Each row was made from one walk, in order. Every step used is in the known rows, and no mark comes twice. Write each row's walk.
In the rows, 128 means zero.
Known rows:
m/k/x: [112 111 128 135 136 121 138 120 121 113 136 104 112 101 140 115 126  98
 124 128 104 133 156]
r/x/z/b: [ 83  93 118 158 106 107 139 112 121 116 187 126 123  99  97 119 112 115
 122 131 100 134  88]
k/c/j: [167 114 113 118 157  93 129 138 140 106 123 128 162 156 117 117 138 139
 134 140 132 130 142]
m/z/c/r/b/j/x: [201 136  98 149 165 154 194 106 121 169 170 159 120 107 130 141 145 128
 150  88 206 137 141]
b/j/x: [173 113 123 144 142 144 154 145 100 137 141 119 121 110 124 138 124 108
 123 122 155 129 161]
x/z/c/r: [129 116 145 116 139 133 149 104 147 146 159 136 149 129 141 133 112 124
 149 115 204 133  99]
k/x/z/c/r/b: [143 116 134 136 150 116 145  95 156 136 187 136 148 128 132 101 120 109
 153 106 168 151  94]
c/j/x/z: [144  76 131 144 126 118 152 136 113 130 167  96 158 112 107 149 130 114
 123 135 139 113 125]
j/x/z/c/r/b: [164 110 142 159 129 151 153  97 137 161 173 126 158 106 142 136 135 115
 135 104 177 139  94]
m/j/x/z/b: [137  72 108 161 123 135 168 125 117 123 170 142 131 103  79 132 124 114
 142 104 107 106  91]
z/b/j: [155 125 105 126 161 104 133 151 117 128 158 159  80 138 112 133 119 135
 124 123 133 125 102]
b/j/x/z: [154  89 139 145 142 146 173 155  98 136 166 110 127 102 102 147 107  95
 122 127 170 125 142]
k/c/j/x/z: [162  72 135 141 136 116 155 141 129 116 150 103 185 118 103 132 130 109
 129 138 139 129 149]
m/z/b/j: [146 122  86 122 166 118 177 146 119 138 163 171  79 114  85 145 114 137
 139 115 142 128 126]
k/b/j/x/z: [152  83 135 158 150 133 182 160 117 139 197 106 129  89 126 152 102 101
 140 107 161 133 117]
m/j/x: [157  98 105 151 122 151 163 118 110 125 131 128 145 111 104 122 143 113
 140 110 123 109 148]
k/c/r/m: [170 130 126 145 150 145 110 108 162 162 104 145 145 150 124 104 129 152
 155 106 167 144 134]
c/r/b/j/x: [203 120  94 166 148 148 162 117 111 160 171 122 117 114 139 145 136 125
 119  91 147 131 125]
k/b/j/x/z/c/r: [172  92 136 142 161 131 187 129 136 157 204 127 138  94 157 148 106 105
 160  90 225 144 109]
b/j/x/z/c: [159 100 151 124 153 140 167 148 108 134 158 130 134 113 123 135 115  99
 139 128 212 127 146]
b/j/x/z/c/r: [172 100 142 130 153 149 176 124 113 153 172 128 139 106 135 143 112 106
 138 115 232 131 134]
b/j/x/z/c/r/m: [178 103 145 145 164 161 151 123 125 182 150 143 121 126 124 131 126 126
 156 105 252 131 129]
r/x/z: [ 81  99 133 155 103 126 150 108 116 112 172  99 147  97 111 117 114 103
 126 136 128 134 128]
r/x: [102 124 117 151 102 121 137 102 116 112 145 110 133 108 128 110 134 118
 129 132 114 135 142]

Write each row's walk:
[165  64 122 147 140  97 144 145 140 119 166 126 161 114  92 137 129 118
 130 141 112 132 109]	k/c/j/x/z/b
[134 103 134 103 157  92 140 133 140 121 157 136 154 154 124 129 134 131
 139 138 190 116 110]	x/z/c/j
[168 147 122 136 147 125 126  93 151 150 146 153 135 144 163 120 144 147
 141 105 166 137  91]	z/c/r/b
[127  80 135 153 112 132 144 136 119 136 167 127 125  85 103 144 120 111
 123 126 111 131  94]	j/x/z/b
[182  99 110 173 146 151 178 127 111 161 195 113 129 108 123 149 118 112
 122  99 165 125 106]	c/r/b/j/x/z
[169 107 134 119 139 116 135 121 123 126 131 126 154 130 142 129 164 129
 135 137 175 125 145]	z/c/j/x
[159 143  99 156 135 133 130 102 142 152 157 132 128 132 144 134 137 142
 123  99 119 132  89]	c/r/b
[212 132 116 148 160 145 154 109 119 155 161 147 119 123 153 134 145 129
 134  98 191 138 124]	z/c/r/b/j/x
[109 100 126 127 129  87 147 108 127 104 177 116 159 132 122 112 139 117
 142 148 174 124 125]	r/x/z/c/j
[131 102 115 128 159 109 155 161 118 127 185 148  90 127  91 141  99 124
 124 127 145 121  86]	x/z/b/j
[172 107 114 146 141 128 149 148 102 134 158 143  91 102 114 145 128 123
 120 121 126 127 125]	z/b/j/x
[146  88 143 152 168 135 183 149 113 141 182 120 113  82 168 147 117  93
 136 111 195 132 131]	m/k/b/j/x/z/c
[161 111 118 119 145 122 171 116 126 140 140 137 150 108 111 144 158 131
 150 126 185 123 165]	m/z/c/j/x
[149 128 129 142 149 127 144  99 150 151 172 146 144 142 144 129 126 131
 141 104 180 137  73]	x/z/c/r/b
[165 106 111 167 134 164 137 113 122 156 110 144 131 133  92 106 154 133
 153  98 145 108 144]	r/m/j/x
[108  94 107 156 138  99 163 133 107 108 198 131 101 106  93 123 102 113
 126 129 126 131  98]	r/x/z/b/j
[124  94  93 157 134 108 171 111 114 127 211 127 102 100 109 132  99 121
 123 114 142 131  90]	c/r/x/z/b/j
[180 114 139 150 159 135 159 143 115 143 175 144 132 128 123 126 131 107
 131 118 190 136 116]	r/b/j/x/z/c
[123  84 149 151 109 152 154 133 113 139 152  99 155  91 113 142 116 102
 124 126 139 129 131]	j/x/z
[175  97 110 160 142 151 173  92 135 147 176 149 162 128 119 122 142 116
 152  80 173 115  93]	m/j/x/z/c/r/b
[ 89 108 150 138 110 116 146 104 120 112 163 120 151 111 127 100 121 107
 143 142 172 138 126]	r/x/z/c
[157  86 130 154 165 142 193 127 123 155 191 114 119  78 182 156 113 103
 136  92 214 132 116]	m/k/b/j/x/z/c/r
[150  58 115 153 138 106 150 144 123 119 157 113 140  99 115 148 136 115
 108 138 101 126 119]	m/k/c/j/x/z/b
[159  79 110 170 134 168 163 102 131 174 145 128 140 124  91 125 132 130
 156  84 175 106 115]	c/r/m/j/x/z
[133 130 113 159 140 151 116 103 130 176 109 127  93 121 152 134 143 149
 124 101 162 120 122]	c/r/m/k
[130  90  93 164 146 118 177 113 116 117 191 124 105  95 131 129 100 107
 115 114 129 139 116]	m/k/c/r/x/z/b/j
[149 124 101 147 152 138 126 119 137 146 110 162 117 160  89  97 149 143
 159  97 147 103 122]	r/m/j
